Each row was made from one walk, in order. Every step used is in the known rows, and no mark comes twice. Write each row's walk.
(in the rows, 128 means zero)
Known rows:
P/L: [142  91 181 126 162 156 159 132 144 109 160 117 133 124 169 108 119 124
 156 134 160 167]
P/L/Z: [129 106 164 128 178 140 176 148 114 107 163 122 142 125 177 106 107 126
 128 148 152 190]
Z/Y/C/L: [143  95 196 150 148 160 144 123 129 116 160 110 151 127 152 103 110  78
 177 181 139 166]
P/L/A: [152 100 174 124 162 121 117 123 150 109 201 102 136 131 185 108 119 125
 164 154 160 173]
A/Y/Q/L: [117 108 166 141 150 180 166 161 152 114 154 114 133 136 124 106 135  93
 176 158 140 150]
P/L/C: [106 105 183 136 181 149 133 119 135 123 179  94 144 130 176 101 118 129
 161 121 157 182]
P/L/A/Y/C: [138  86 211 142 149 126  93 120 137 119 185  88 120 134 180 103 143 109
 195 187 156 173]
Q/Y: [121 102 174 128 127 184 155 116 153 101 155 118 153 107 162 107 123 116
 130 149 131 139]
A/Y: [143  82 177 130 146 201 153 127 152  93 143 103 139 135 132 112 123 118
 152 180 144 117]
Y/A: [172  96 165 129 186 142 126 101 172 107 168 104 140 133 156 109 126 114
 122 154 141 142]
Z/Y/Q/L: [128 114 160 149 157 173 169 174 158 119 158 119 149 120 151 102 107  78
 166 140 143 176]
A/Y/C/L/P: [137  77 191 147 156 183 102 117 120 118 143  97 134 130 123 103 140  75
 191 198 127 114]
A/Y/Q/L/P: [120  98 154 148 166 194 130 168 149 122 143 107 130 123 121 103 135  79
 181 158 131 127]
Y/Q: [117  94 143 149 183 195 141 145 162 118 156 137 153 143 140 110 121 120
 139 131 145 154]
C/Y/Q/L: [ 88 121 161 139 151 175 175 127 150 117 177 120 145 123 146 100 125  94
 175 150 127 166]
Q/L: [151 123 162 119 149 160 169 119 158  97 165 119 137 124 147 109 118  99
 150 141 134 143]
A/Y/C: [132  81 194 146 152 189 125 114 147 107 138 107 132 137 142 109 137 107
 165 183 139 131]
Z/Y: [156  87 169 138 153 191 160 140 153  98 147 108 154 117 160 108  94 102
 140 167 149 143]
Y/Z: [158 116 158 136 175 191 145 143 155 107 169 131 130 140 151 113 108 112
 102 164 138 140]
Z/Y/C/L/P: [147  83 183 156 162 174 106 130 123 123 148 100 151 112 149 100 110  59
 180 184 131 139]
A/Y/Z: [157 104 176 137 158 204 151 155 145 103 154 112 121 141 136 111 118 107
 119 197 142 125]

Write each row's walk:
[ 87 136 180 129 147 158 157  82 133 110 191  83 151 118 161  97 118 100
 178 155 123 161]
Q/L/C/Y
[125  90 158 148 161 175  99 147 154 114 183 104 145 149 141 108 130 116
 168 183 147 149]
L/A/Y/Q
[134 129 142 137 167 132 118 139 165 117 206 122 145 140 154 106 125 100
 167 145 136 174]
Y/Q/L/A
[123 118 167 141 171 135 149 114 102 111 165 129 154 141 148 105 116  98
 141 176 126 181]
Y/C/L/Z
[152  86 193 125 144 135 122 136 139 106 189  85 126 133 170 107 129 122
 183 186 162 159]
P/L/A/Y
[160 108 194 133 156 136 121 162 135 115 201  94 108 140 173 107 123 110
 152 204 158 168]
P/L/A/Y/Z
[133  89 200 141 139 167 139 111 124 110 152 106 137 144 126 106 140  92
 188 196 135 141]
A/Y/C/L
[166 118 179 130 145 146 122 141 119 107 208  98 127 155 136 109 121  93
 153 233 137 140]
C/L/A/Y/Z
[142 112 160 135 156 151 188 151  95  99 162 113 169 126 148 104  84  89
 137 196 138 176]
C/L/Z/Y
[165 130 158 117 148 126 129 109 160  96 208 106 141 131 162 109 118 100
 161 163 134 151]
Q/L/A
[ 75 105 199 137 161 157 146  97 120 123 186  82 147 118 184  96 120 124
 182 147 148 181]
P/L/C/Y
[122  85 154 159 172 201 149 174 158 120 149 122 159 128 151 105 101  99
 147 149 152 166]
Z/Y/Q
[ 83 108 176 139 163 184 134  78 132 110 180  86 161 126 163 100 114 120
 159 162 131 146]
L/C/Y
[141 121 154 147 156 137 126 163 159 118 201 106 151 126 165 102 107  79
 174 163 144 186]
Z/Y/Q/L/A
[119 122 148 139 168 164 162 150 161 118 166 132 142 134 138 108 125  97
 157 123 137 166]
Y/Q/L
[ 85  93 156 149 164 201 151 123 148 119 165 123 155 130 147 104 122 114
 157 158 134 151]
C/Y/Q
[150 111 179 136 155 120  92  87 133 113 203 111 149 148 156 107 129  96
 176 183 132 163]
Y/C/L/A
[106 137 187 130 170 112 134  67 145 119 205  66 142 115 169  94 131  93
 166 160 121 168]
Q/L/C/Y/A
[146 132 157 132 155 149 195 159 119  96 160 110 155 109 165 103  86  82
 132 172 135 181]
Q/L/Z/Y
[137 102 184 138 157 153 137  98 133 113 166 124 146 142 140 107 129  96
 166 165 131 154]
Y/C/L
[128 104 149 156 172 188 133 182 153 127 152 111 147 106 147 100 107  63
 171 142 136 151]
Z/Y/Q/L/P
